What can hang from each mark:
K_712: K_369
K_797: K_369
K_281: K_640 K_951
K_644: K_640
K_951: K_281 K_369
K_640: K_281 K_644
K_369: K_729 K_797 K_951

Each row was made from one small tree. The marks that hang from a mark follow it in brackets, in the order of their numbers. Every link used is in the known rows. Write each row's tree.
In the rows, zero is written as 128.
Known rows:
K_712[K_369[K_729 K_797 K_951[K_281[K_640[K_644]]]]]: [126 162 190 122 145 181  79 121  90 102  74  76 170  83 146 161]
K_644[K_640[K_281[K_951[K_369[K_797]]]]]: [111 144 175 133  88 169  82 129  94 106 100 111 169  87 141 167]
K_640[K_281 K_644]: [122 149 173 155 126 146 116 119  99 133 123  98 153 117 150 156]
K_369[K_951]: [138 150 170 140 133 145 113 118  90 120 111 105 156 113 132 127]
K_797[K_369[K_951[K_281[K_640]]]]: [151 138 174 158 119 160  89 119  78 119  79 108 182 108 128 154]
K_712[K_369]: [134 138 159 161 149 152 127 104 107 112 119 115 156 103 144 153]
K_797[K_369]: [138 139 163 169 139 148 118 106  93 121 112 121 159 119 146 158]
K_644[K_640[K_281[K_951[K_369]]]]: [122 132 166 138  80 165  98 124  93 119 122 110 178  93 146 166]
K_281[K_640 K_951[K_369[K_729 K_797]]]: [116 157 171 105 117 181  82 121  92 113  79 101 174  87 120 154]
K_644[K_640]: [133 143 165 143 104 149 124 113  94 118 117 117 150 106 148 158]
K_281[K_640[K_644]]: [129 146 177 139 131 146 119 116  94 134 102  91 157 110 132 153]
K_951[K_281 K_369[K_729 K_797]]: [123 174 144 108 131 179  93 106  82 112  89 108 160 119 169 177]
K_369[K_729 K_951[K_281[K_640]]]: [145 159 169 120 110 175  90 121  81 122  83 102 176 100 129 143]
K_951[K_281[K_640[K_644]] K_369[K_729 K_797]]: [119 171 166  97 130 180  86 111  80 121  78  81 168 111 164 185]
K_640[K_281[K_951]]: [125 140 163 170 107 156 108 129 102 129 113 120 166  98 112 139]
K_797[K_369[K_729 K_951]]: [140 150 178 137 138 165  97 112  85 113 112 106 168 106 150 141]

Which tree is each row?
[129 163 184 132 130 156  86 130  81 117  66  82 160 104 130 151]  K_369[K_797 K_951[K_281[K_640[K_644]]]]
[132 148 156 122 124 160 108 108  80 134  97  83 175 123 160 181]  K_951[K_281[K_640[K_644]] K_369]
[121 136 170 128 124 155 107 118  89 135 107  79 178 100 130 158]  K_281[K_640[K_644] K_951[K_369]]
[113 162 158 114 131 175  92 116  91 113  99 104 163  97 138 154]  K_281[K_951[K_369[K_729 K_797]]]
[149 149 175 136 116 177  81 117  77 118  81 106 185 101 137 156]  K_797[K_369[K_729 K_951[K_281[K_640]]]]
[134 160 180 124 135 187  76 121  93  96  66 101 173  81 132 152]  K_712[K_369[K_729 K_797 K_951[K_281[K_640]]]]
[135 172 178 113 117 179  76 126  83 109  61 104 166  95 125 146]  K_369[K_729 K_797 K_951[K_281[K_640]]]
[140 146 146 125 113 165 105 108  83 128  89 108 177 121 146 173]  K_951[K_281[K_640] K_369]
[108 158 180 103 128 177  85 121  90 121  88  77 171  89 135 162]  K_281[K_640[K_644] K_951[K_369[K_729 K_797]]]
[109 154 176 113  86 186  76 127  92 105 102 107 171  81 151 168]  K_644[K_640[K_281[K_951[K_369[K_729 K_797]]]]]
[134 162 135 113 123 176 108 101  81 126 111 107 170 125 173 175]  K_951[K_281 K_369[K_729]]
[111 148 178 123 131 160  92 123  90 122  86  80 168  94 126 161]  K_281[K_640[K_644] K_951[K_369[K_797]]]
[114 139 165 143 120 156 104 122  93 134 127  86 174 107 148 162]  K_640[K_281[K_951[K_369]] K_644]
[109 160 166 120 114 183  79 125  95 113 100 108 170  93 139 157]  K_640[K_281[K_951[K_369[K_729 K_797]]]]
[137 156 148 105 111 183  98 107  81 127  91 105 181 114 154 176]  K_951[K_281[K_640] K_369[K_729]]
[101 162 175 117 124 177  82 124  93 120 108  84 167  96 152 165]  K_640[K_281[K_951[K_369[K_729 K_797]]] K_644]
[125 162 182 126 155 174  91 115 100  90  97 101 156  87 145 138]  K_712[K_369[K_729 K_797 K_951]]
